Known rows, with every step that occurs:
D -> Y -> G -> V: [ 12   1  19  17   7   0 -12   3  17  10  12  -7  31  -1 -20  -9  -9   4
  -7   0 -24  -1   8]
D -> U -> G -> V: [ -4 -24 -31  -6   8  -5 -18  14   5  25   6 -31  14  13  17  -8  14 -36
 -10 -22 -17  -9  -3]
G -> V -> U -> D -> Y -> B: [-11  -1   7 -48   6  -3 -46  29  -6  24  31  17   1 -15 -18  -3 -31  42
  28 -13 -11  56   7]
Y -> B -> V: [  2   7  -2 -18  10  -2  19  -6 -43 -19 -10   0  -5   5  -3  11 -27   5
  -6 -18   9 -24  -9]
V -> G -> U -> D: [-11 -13  10 -60  -5   3  -8  15  -3  14   8  16 -15 -13  -4  -5  31 -31
  15  28  25   7  -2]
B -> V -> G: [-11 -17  -7   4   3   5  34 -15 -39 -19 -16  27  -2   8  -4  10  33 -16
 -14  -2  37 -27 -15]
Y -> B -> V -> G -> U: [-17 -13   1 -30  14  -1  26   7  -2 -14 -10   0 -20  -3   0  11   6 -38
  12  18  18  -9 -12]
V -> U -> D: [ -8  23  -4 -30  -9   7 -17   9 -28  14   9  31  -6  -6   1  -2   5  34
  15  -1  25  11   7]
B -> Y -> G: [ 23  16  13   5   8  -3  27 -18  61   0 -12 -22   1   7  -4   0  -5  -6
 -31  -5 -14 -22   6]
D -> Y -> G: [ 16  -3  14  -6   7  -4  31   2   8 -13 -12  -2  18  -7 -24  -6 -22  20
 -13  14 -16  -3   4]
B -> Y: [ 14   0  -2  -5   5   7  20 -14  70  14  -8 -14 -13   7   6  -6  16  -8
 -17 -13   2  13   3]
V -> U -> G: [-17  20 -52  -8   5  -1   9  11  -8   5 -18   1  -5   1  22  -3   8  23
   2   6   1   5   3]
B -> Y -> G -> U: [ 18  18  15  -8  13   0  27  -3  86   3 -12 -35  -9  -1   2  -2  -7 -28
  -9  17 -15 -25   6]
V -> G -> U -> B: [ -9 -10   7  42 -13  -1   0  -4  14   1  10  -5 -14  -2  14  -1  33 -38
  17  35   2  15  -1]
G -> V -> U -> D: [-11  25   0 -11  -8   8 -45   9 -22  31  27  27   5  -3   2  -3  12  25
  19 -13  16  14  10]
D -> U -> V: [ -2 -22 -13   0   1  -1  14  -5 -12 -12 -37 -16   1  13  15 -11   2 -17
  -6 -11  -2 -11  -3]
D -> Y -> B -> V -> G -> U: [-15 -32   2 -39  18   1  25  17  11 -17  -8   7 -14 -11 -14   9  -2 -24
  15  20  12  12 -13]
U -> D -> Y -> B -> V: [  5 -17   6 -65   5  -1  -5  10 -45 -18   5  17   2 -10 -24  11 -37  27
  -4 -20   8  -4 -11]
Y -> B: [  2   3   3 -27  11  -6  16   6  -4   4  -2 -10 -13  -1   0  -6 -25   2
   6   2 -10  27   2]
Y -> G -> V: [ 12  23  18  32   3  -1 -13  -7   7  14   9 -12  24   8  -6  -7  -3 -12
 -11  -4 -18 -20  10]

Rows:
[  6 -22  11 -80   3  -7 -15  25 -12   7  14  10  -5 -17 -22  -7 -36  26
  10   0  -9  47   0]
U -> D -> Y -> B
[-11  29 -19  26   3  10  23 -10 -41 -18 -15  24  -1   5   6  14   1  35
   3 -15  31 -28  -2]
B -> V -> U
[-12 -39   5 -66   5  -2   4  11 -49 -17   4  35  -4  -9 -26  10   0   6
  -5  -7  22   8 -17]
U -> D -> Y -> B -> V -> G
[ 14  21  18  52 -10  -6   1  -8  13  -8   5 -29   3  -3   9  -3 -12 -19
   6  33 -22 -18   8]
Y -> G -> U -> B
[ -2  22   8  86 -11  -1 -35  -3   1   5  26   1  22   0  -2   1  -8  36
  12   1 -25  18  12]
D -> Y -> G -> V -> U -> B
[  4   5  10 -58  -5   4 -14  15   4  15   7   3 -10 -13   0  -9   4 -15
  16  19  15  -4   4]
G -> U -> D
[-15  31  -9  41   3  10 -19   3   2  23  13  12   5   6   9  -3  15  20
  19 -10   8  20  12]
G -> V -> U
[ 19  -5  22  60  -2  -7 -20 -18  56  19  23 -44  17  17   5   2  -3 -30
 -24 -30 -35 -19   4]
D -> U -> B -> Y -> G -> V
[ 14  34   8  66  -6  -4   5 -25  47  -2   1 -18  -1   7   8   5  -9  19
 -17  -5 -20 -11   9]
V -> U -> B -> Y -> G
[ -6  26  -8  73 -17   3  -9 -12 -16   1   9   5  -4   2  19   1   6  31
  18   5   2  20   8]
V -> U -> B
[ -3   5 -29   0   3   0 -25   8   7  25   5 -14  13   9  15 -10  19 -21
  -8  -7 -16   3   4]
U -> G -> V
[  5  14   7 -24   1   0   1   5 -38 -23  -3  30  20 -11 -28  11 -28  51
  -9  -5   9 -35  -1]
B -> V -> U -> D -> Y -> G
[  9   8  -1  55 -15   3   6 -25 -48 -24  -1   3   7  10   9  12   2   4
 -11 -12  11 -35  -8]
U -> B -> V
[ 14   0  25 -18  -1  -1 -34  10  -1  17  24   7  31  -6 -26  -9 -12   9
  -6  -4 -19  -2   8]
U -> D -> Y -> G -> V
[ -9 -16  -4  49 -12   1  11 -24 -49 -24  -2  20   0  10   4  13  35 -18
 -11   2  24 -18 -14]
U -> B -> V -> G
[ 15   4   7  36  -7   4  -5 -14  88  13   9 -33 -19   3  19  -1  13 -27
   0   5 -13  15   5]
G -> U -> B -> Y
[-18  22 -53 -22  12  -5   4   9 -38 -13 -20   3  -7   3  17  11 -20  26
  -2 -13   1 -18  -7]
Y -> B -> V -> U -> G
[-18 -44 -13  -3   2  -2  23  -6 -15 -11 -34   3  -5  13   9  -8  34 -37
  -8   0  11   1  -9]
D -> U -> V -> G
[ 27  17  17  48  -6  -6   8 -27  50  -2   1 -29   3   9   4   0  -7  -7
 -28  -4 -27 -15   5]
U -> B -> Y -> G
[  2 -13   9 -75   8  -1  -6  21 -20 -16   3   9  -5 -16 -20  11 -38  10
  11  -2   6  -7  -9]
G -> U -> D -> Y -> B -> V
[-18 -16 -11   6  -4   2  15 -11 -16 -11 -36  20  -7   9   7 -13  40 -22
  -6  16  13  10  -3]
U -> V -> G
[  3  21  -7  59 -10   5  -5 -20  54  10   9 -11 -14   7  20   5  13  21
  -1 -13  -4  26   8]
V -> U -> B -> Y
[  8 -26   4  45 -13  -6   7 -10 -16  -1  11 -25   2   9  15  -2   1 -17
  -2  -9  -6   3  -3]
D -> U -> B
[  5 -20  12 -68  -1   5  -9  27  18   8   9  12  -1 -21 -19  -9  -5   7
  20  21   6  23   3]
G -> U -> D -> Y
[ -4  10  -9  -1   2   6   1   0  17  -7 -37 -13 -10   2  17 -15   6 -21
  13  24  -4  -6   6]
G -> U -> V
[ -9  -5   3 -67   4  -4 -17  30 -13   8  14  22  -9 -19 -19  -1 -38  50
  22  -3  -3  54   3]
V -> U -> D -> Y -> B
[-10 -41  -3  41  -9  -2  22 -20 -49 -23  -1   7   1  13   6  15  30 -29
 -16 -12  24 -30 -20]
D -> U -> B -> V -> G
